What can hang from each mark
futuku: devem
devem: bube fupeze futuku nubarun
foge: nubarun
kili: futuku
bube: devem
levik: valu
nubarun: devem foge
valu: nubarun

Known rows, with every way that one mark hangs from another
nubarun[devem[bube fupeze futuku] foge]: [ 12   7  -9   0 -25 -57   7  31  -2  17 -40  11 -17  -5 -11 -11  -8  29]
devem[bube fupeze]: [ 10 -11 -18   7 -34 -57  -7  14  -4  20 -39  12   7  -8 -23 -15 -37  18]
kili[futuku[devem[bube fupeze nubarun[foge]]]]: [ 33   4 -17   7 -35 -32   5  26   0  19 -10  17   0  -3  -4 -19  -7  15]
bube[devem[futuku]]: [ 23 -26 -11  -3  19 -20   1  11   6  28   9  11  14 -13 -39   2  12  16]
futuku[devem[nubarun]]: [ 31  -6 -16 -11   2  -3  -9   5   8   6  13   6  13  -8 -30 -11  -6  59]
devem[bube futuku]: [  7  -8   1 -15 -20 -39   2  21  -7  24  -9   6   4  -9 -36  -6 -39  42]
nubarun[devem foge]: [ 19   4 -28  -1  -6 -68  -6  19  10   3  -4   3 -15 -12 -26   6  18  53]
devem[nubarun]: [ 29  -4 -10  -9   2 -12  -4   9   6  14   5   1  13 -11 -34   0 -23  51]
nubarun[devem[bube fupeze futuku]]: [  1  -1   0   4 -19 -36   3  19  -3  18 -45  13  -6  -4 -20 -16 -15  37]
kili[futuku[devem[bube]]]: [  7 -14 -12   2 -28 -47  -4  16  -2  20   2  18   3  -9 -30 -12  -4  32]
futuku[devem[bube fupeze nubarun[foge]]]: [ 31   5 -25  -4 -40 -38  -3  21   3   6 -17  10   1  -4  -6 -21 -20  24]
nubarun[devem]: [  9  -5 -17   1   2 -45  -9   7   8   6 -11   6  -6 -11 -36   2  10  58]
devem[bube futuku nubarun]: [ 15   1   9 -18 -16  -9   7  21  -6  19  -2   1   9  -7 -32  -9 -46  51]
nubarun[devem[futuku] foge]: [ 22   3 -10 -10   8 -46   4  28   6  13   0   4 -16 -10 -26   7  13  60]
kili[futuku[devem[bube fupeze]]]: [ 13 -15 -14  15 -29 -45  -4  15  -2  26 -22  24   5  -6 -16 -21  -5  12]
foge[nubarun[devem]]: [ 11   1 -14   9  25 -13 -11  -1   3   4  -4   4  -5 -11 -40  13  17  34]
valu[nubarun[devem[bube]]]: [-17   7  -5  -2 -18 -17  -4  16   6  11 -17   2  -5  -8 -23  -1  12  73]
levik[valu[nubarun]]: [ -1   9  -3 -10  24   5  -1   6   5  22  -1  -3  15 -10 -25   4  17  84]
foge[nubarun[devem[bube]]]: [ -5   5 -13   7  -6 -30  -9   3  -4   2 -14   4  -8  -8 -39   6  -4  25]
kili[futuku]: [ 21 -14  -9   8   3 -37  -2  16   5  28   8  13   7 -13 -36   4  -4  38]

Rows
[ 43  -6 -14 -10  15  -9  10  22   9  21  23   3  10 -11 -28   4  10  16] -> bube[devem[futuku nubarun[foge]]]
[ 38 -16  -3   6  23  17   6  10   6  32 -10  14  21  -7 -22 -10   2   1] -> bube[devem[fupeze futuku nubarun]]
[  5   5   4  11   6  -2   1  10  -8  17 -37  12  -7  -3 -24  -5 -11   8] -> foge[nubarun[devem[bube fupeze futuku]]]
[ 21  -3 -14   0 -30 -14  -7   9   0   9 -24  13  11  -3 -15 -27 -25  28] -> futuku[devem[bube fupeze nubarun]]
[ 31  10  -3 -10 -28 -27  11  33  -4  23 -22   5   1  -4 -10 -14 -42  23] -> devem[bube fupeze futuku nubarun[foge]]
[ 32 -16  -2  -6  23  14   6  10   7  25  17   7  21 -11 -36  -1   5  20] -> bube[devem[futuku nubarun]]
[ 13   2   4   2  37  10  -2   8  -1  16  -2   5  -6  -8 -40  12  10  39] -> foge[nubarun[devem[futuku]]]
[ 28 -18 -15  17   2 -29  -6  12   5  29 -12  25   7  -8 -18 -14  15  23] -> kili[futuku[devem[fupeze]]]
[ -3  26 -13  -8  19 -18   3  15  10   9  -5  -6  -8  -9 -15   8  50  92] -> levik[valu[nubarun[devem foge]]]
[ 20   2   3  13  37  10  -2   7  -1  22 -27  12  -4  -5 -26   3   9  17] -> foge[nubarun[devem[fupeze futuku]]]
[ 21   1   8  -6 -20  -4   7  21  -6  27 -27   8  11  -4 -19 -18 -48  32] -> devem[bube fupeze futuku nubarun]
[ 40   7  -3 -18   5 -12   9  30   4  20  13  -1   3 -10 -24   3 -22  53] -> devem[futuku nubarun[foge]]
[-11  30 -12   1 -14 -30   6  19   3  11 -39   1 -10  -3  -1  -9  29  62] -> levik[valu[nubarun[devem[bube fupeze] foge]]]
[  2   5 -14  19  -8 -24  -8   2  -5   8 -40  11  -6  -5 -25  -4  -7   2] -> foge[nubarun[devem[bube fupeze]]]
[ 48  -7 -15   3  11  -4  10  21   7  29  -2  10  12  -8 -14  -6   7  -5] -> bube[devem[fupeze futuku nubarun[foge]]]
[ 24   8 -20 -14 -39 -49   2  26   0   7   2  -3   0  -9 -24  -3 -37  40] -> devem[bube nubarun[foge]]
[ 47 -10 -32  11   0 -28   0  13  11  18  -5  10  12 -10 -14  -6  11  -9] -> bube[devem[fupeze nubarun[foge]]]
[ 28   9 -22  -1 -41 -47   2  24  -1  14 -24   5   2  -5 -10 -14 -38  18] -> devem[bube fupeze nubarun[foge]]
[ 28   4 -11   4   4 -44   4  27   5  19 -27  12 -14  -7 -13  -3  10  40] -> nubarun[devem[fupeze futuku] foge]
[-11   9  -7  12 -18 -13  -4  15   6  17 -42   9  -4  -5  -9 -10   8  55] -> valu[nubarun[devem[bube fupeze]]]
[  5   6 -10 -12 -26 -63   6  31  -2   9 -13   4 -18  -8 -25   0  -6  51] -> nubarun[devem[bube futuku] foge]
[-10   9  11   3  -4   7   5  25   3  27 -40  10  -5  -3  -8 -10   5  56] -> valu[nubarun[devem[bube fupeze futuku]]]
[ 47   5  -5  -6   5  -9   8  29   3  27 -10   6   5  -7 -11  -6 -24  33] -> devem[fupeze futuku nubarun[foge]]
[  3  25 -13   3  18 -13   4  14   9  14 -29   1  -5  -5  -1  -2  46  71] -> levik[valu[nubarun[devem[fupeze] foge]]]
